Each row was made from one small tree. The marks that hang from a mark follow it in brackets, in alphabetical order. Every link used is in the known rows. Write each row's tree.
Known rows
E(Y(U(G) W)): 10.1  6.4  23.0  -8.9  -17.9  -53.4  25.3  -28.3  -0.2  -5.6  9.4  18.4  23.8  13.3  -35.9  -35.7  27.4  23.8  -17.6  -46.1  -37.8
V(M): -28.8  -4.0  24.0  -14.2  -0.3  -36.0  -9.6  -33.6  20.7  6.2  -32.0  18.6  12.8  5.8  -14.4  -14.8  8.2  36.1  32.5  -37.6  -17.7
C(R(B E(Y(U(G))))): -19.3  26.4  52.8  24.3  -12.5  -76.6  36.2  -8.1  -16.5  -1.2  -27.9  23.4  0.3  21.2  -32.3  -33.3  46.1  45.5  -4.3  -36.5  -23.6
R(B E(Y)): -10.6  5.2  62.5  27.6  -1.6  -67.4  32.8  -18.3  -21.1  -18.0  -36.0  19.4  -10.4  27.8  -33.1  -17.5  40.1  37.3  32.4  -24.3  -19.7
V(Y): -30.5  -2.6  23.4  -21.4  -6.7  -41.2  13.1  -30.3  7.0  9.8  -6.6  13.8  25.8  11.2  -9.6  -5.8  5.0  39.9  11.8  -28.2  -11.9
C(R(B E)): -38.6  20.5  49.8  19.0  -1.6  -62.4  22.3  -7.7  -15.9  0.3  -39.8  26.2  -4.7  20.3  -31.8  -19.6  40.7  41.8  11.4  -17.7  -4.5
G(U(Y)): -6.4  3.7  8.4  -19.6  -18.9  -26.6  10.9  -26.6  7.7  14.2  -9.9  -11.2  23.0  -2.4  -1.1  -37.3  20.1  45.6  11.0  -23.2  -13.1
C(R(B E(Y(W)))): -27.7  16.4  54.8  26.5  -12.1  -75.7  33.9  -12.4  -17.7  -4.3  -33.8  28.8  1.5  22.5  -43.0  -21.8  43.2  37.7  2.4  -20.2  -12.3
W(A): -13.2  16.3  36.2  -22.8  4.2  -30.1  4.5  -15.4  -10.9  -7.9  9.0  26.5  -2.6  10.6  -4.8  -0.9  3.6  30.8  16.0  -31.8  -12.0
G(U(Y(E))): -14.2  3.8  3.2  -17.6  -21.4  -32.0  10.1  -37.5  0.7  12.4  -7.1  -9.0  30.1  -3.2  -5.2  -39.5  27.0  37.0  11.6  -27.2  -9.9
G(U(Y(E W))): -16.0  -2.0  -2.5  -17.5  -25.8  -34.9  17.9  -42.6  3.6  11.4  -7.9  -3.9  37.9  -3.0  -17.8  -41.2  34.2  29.9  2.7  -30.4  -7.4
C(R(B E(Y(U)))): -21.0  26.3  51.8  21.4  -11.8  -70.9  37.5  -14.6  -24.6  -4.7  -31.0  29.5  5.3  18.8  -31.3  -25.5  42.6  36.5  1.8  -30.4  -15.6
E(Y(U W)): 8.1  5.3  20.9  -12.1  -16.9  -46.5  25.7  -35.2  -9.4  -10.8  4.9  25.5  30.5  9.4  -34.1  -25.8  23.1  12.8  -9.3  -39.2  -27.8
R(E(Y)): -10.5  9.0  40.9  11.4  1.5  -58.9  18.6  -20.3  -10.8  -5.9  -10.9  12.2  8.8  24.2  -26.6  -12.5  23.5  38.4  30.8  -26.5  -25.9
U(Y(E)): -21.3  2.3  13.8  -3.7  -16.3  -34.5  4.4  -38.7  -4.5  18.5  5.6  13.8  18.7  18.7  -23.3  -20.9  32.0  37.8  20.9  -30.8  -21.3
Y(E U W): -22.6  6.3  -7.4  -21.6  -11.3  -38.4  21.6  -56.0  -14.7  -6.7  -0.8  33.8  47.1  2.1  -43.0  -31.5  44.5  -9.2  -10.7  -51.0  -8.1
W(Y(U)): 0.1  4.4  15.8  -23.5  -16.7  -31.2  26.1  -36.3  -7.2  -3.9  -14.4  40.5  17.4  -12.7  -9.6  -23.1  22.3  31.2  4.4  -36.3  -5.3
C(R): -33.4  20.7  29.0  -6.4  -4.6  -41.2  -2.6  -11.5  -3.5  10.1  -10.7  21.5  9.8  6.4  -22.2  -16.2  13.0  36.0  -2.2  -12.0  -10.5
A(W(Y(E U(G)))): -12.0  4.2  25.9  -22.7  -1.0  -38.7  12.6  -64.1  11.6  0.3  -9.9  19.1  16.1  0.6  -16.5  -44.5  20.3  29.8  0.1  -35.0  -9.0
R(B): -18.2  1.0  46.1  1.7  0.5  -36.4  8.2  -18.1  -9.9  -13.9  -32.4  21.7  -12.5  13.9  -26.4  -19.7  28.4  27.8  20.5  -14.1  -9.7
W(A Y(E U)): -4.6  17.1  20.0  -29.7  -20.3  -38.6  36.2  -45.6  -25.8  -12.2  6.1  55.7  18.6  -14.8  1.2  -13.2  23.6  21.3  3.3  -58.7  2.6
E(Y(U(G) W(A))): 13.3  14.7  29.4  -13.4  -18.0  -54.1  31.1  -25.4  -6.6  -9.6  20.2  27.0  18.4  14.4  -26.1  -28.1  22.7  24.8  -18.8  -57.1  -36.4

Write each row's tree
-13.9  2.1  23.8  -24.7  -1.2  -33.1  13.7  -70.1  4.6  -3.2  -13.9  25.7  21.7  -3.3  -14.5  -36.1  16.3  20.8  7.0  -29.2  -1.8 | A(W(Y(E U)))
-20.6  -3.0  33.3  -18.8  2.1  -36.2  1.8  -62.7  10.1  -2.1  -16.4  20.5  10.9  0.4  -17.0  -28.7  9.6  28.7  16.3  -14.3  -0.4 | A(W(Y(E)))
-1.8  15.3  33.1  7.8  -2.5  -62.9  29.1  -20.9  -8.7  -4.0  -5.4  10.7  14.4  24.4  -26.1  -27.2  33.5  39.6  13.7  -47.2  -34.8 | R(E(Y(U(G))))
-2.8  20.4  21.2  -26.8  -20.2  -45.3  35.4  -38.6  -16.1  -6.1  10.3  49.3  11.6  -10.0  -1.2  -23.3  28.9  32.3  -4.1  -67.0  -8.8 | W(A Y(E U(G)))
-26.8  21.6  59.1  26.8  -9.1  -72.5  28.2  -9.1  -20.6  -3.6  -33.0  25.8  -3.6  21.2  -33.0  -19.6  37.1  43.5  9.9  -18.5  -14.6 | C(R(B E(Y)))
-9.4  5.8  7.9  -21.8  -19.7  -37.6  25.3  -50.8  -15.8  -4.9  -10.8  43.3  27.1  -16.1  -13.7  -25.3  31.2  19.8  5.1  -42.6  -1.9 | W(Y(E U))
-17.2  17.6  3.0  -16.8  -5.9  -41.6  8.7  -39.5  -6.8  0.9  6.6  16.7  26.8  6.2  -25.1  -40.7  39.3  15.0  -6.6  -56.7  -25.5 | Y(E U(G))
-17.0  5.1  15.9  -5.9  -22.7  -50.7  19.2  -28.9  5.6  20.0  21.0  18.5  12.1  27.6  -31.7  -31.3  44.0  47.6  -4.5  -55.9  -31.8 | U(G Y(E W(A)))
-19.5  9.3  -5.2  -18.1  -12.9  -46.6  20.9  -46.6  -3.2  -0.7  4.9  24.9  38.5  7.8  -45.1  -44.2  50.4  4.6  -21.7  -61.5  -21.5 | Y(E U(G) W)
-17.4  5.6  16.0  1.2  -17.1  -45.6  2.1  -27.5  8.6  26.5  12.6  3.5  8.6  25.4  -26.1  -36.5  39.2  55.6  8.7  -42.0  -37.6 | U(G Y(E))
-28.8  -3.0  13.6  -32.4  -21.7  -58.3  39.7  -45.9  26.1  15.8  -14.3  32.3  43.6  8.5  -9.4  -21.1  18.6  38.8  -6.2  -89.2  -19.7 | V(M Y(U(G) W(A)))
-13.4  3.7  4.0  -22.3  -25.7  -35.7  23.4  -40.0  -2.1  8.0  1.3  1.9  32.9  -2.4  -10.1  -34.9  31.2  30.2  1.5  -39.2  -5.4 | G(U(Y(E W(A))))
2.2  5.0  38.7  -8.5  -12.9  -49.1  18.4  -23.9  -8.7  -13.5  12.3  27.2  10.6  14.8  -27.6  -9.5  9.5  24.1  2.1  -31.0  -25.1 | E(Y(W(A)))
-5.7  3.3  9.9  -24.1  -23.5  -30.4  24.2  -28.9  4.1  10.1  -2.5  -0.6  25.8  0.1  -6.5  -32.9  23.6  40.0  0.6  -34.6  -8.7 | G(U(Y(W(A))))
-21.0  28.7  34.9  8.6  -9.7  -65.2  26.1  -16.9  -16.5  4.9  -11.5  23.2  20.9  15.5  -25.6  -20.5  28.8  37.9  -0.7  -31.8  -19.7 | C(R(E(Y(U))))
-21.8  23.6  30.7  8.7  -12.6  -67.5  32.1  -20.8  -14.0  4.2  -11.4  27.3  25.8  16.1  -36.4  -22.0  34.3  32.2  -8.3  -34.1  -17.0 | C(R(E(Y(U W))))
11.2  12.7  27.5  -17.0  -17.2  -47.0  32.5  -33.0  -15.9  -14.6  15.8  33.8  24.8  10.2  -24.1  -18.5  18.3  14.1  -10.9  -49.6  -26.7 | E(Y(U W(A)))
-25.6  22.0  59.8  21.6  -13.1  -75.7  40.1  -10.2  -23.0  -8.7  -24.9  35.5  -2.8  23.3  -34.9  -15.1  39.3  38.8  1.2  -28.3  -10.8 | C(R(B E(Y(W(A)))))
-9.4  1.3  21.6  -11.7  -18.6  -33.3  21.5  -27.9  -0.3  14.2  10.5  25.9  13.2  22.7  -23.8  -14.0  27.5  41.2  7.5  -37.2  -19.6 | U(Y(W(A)))
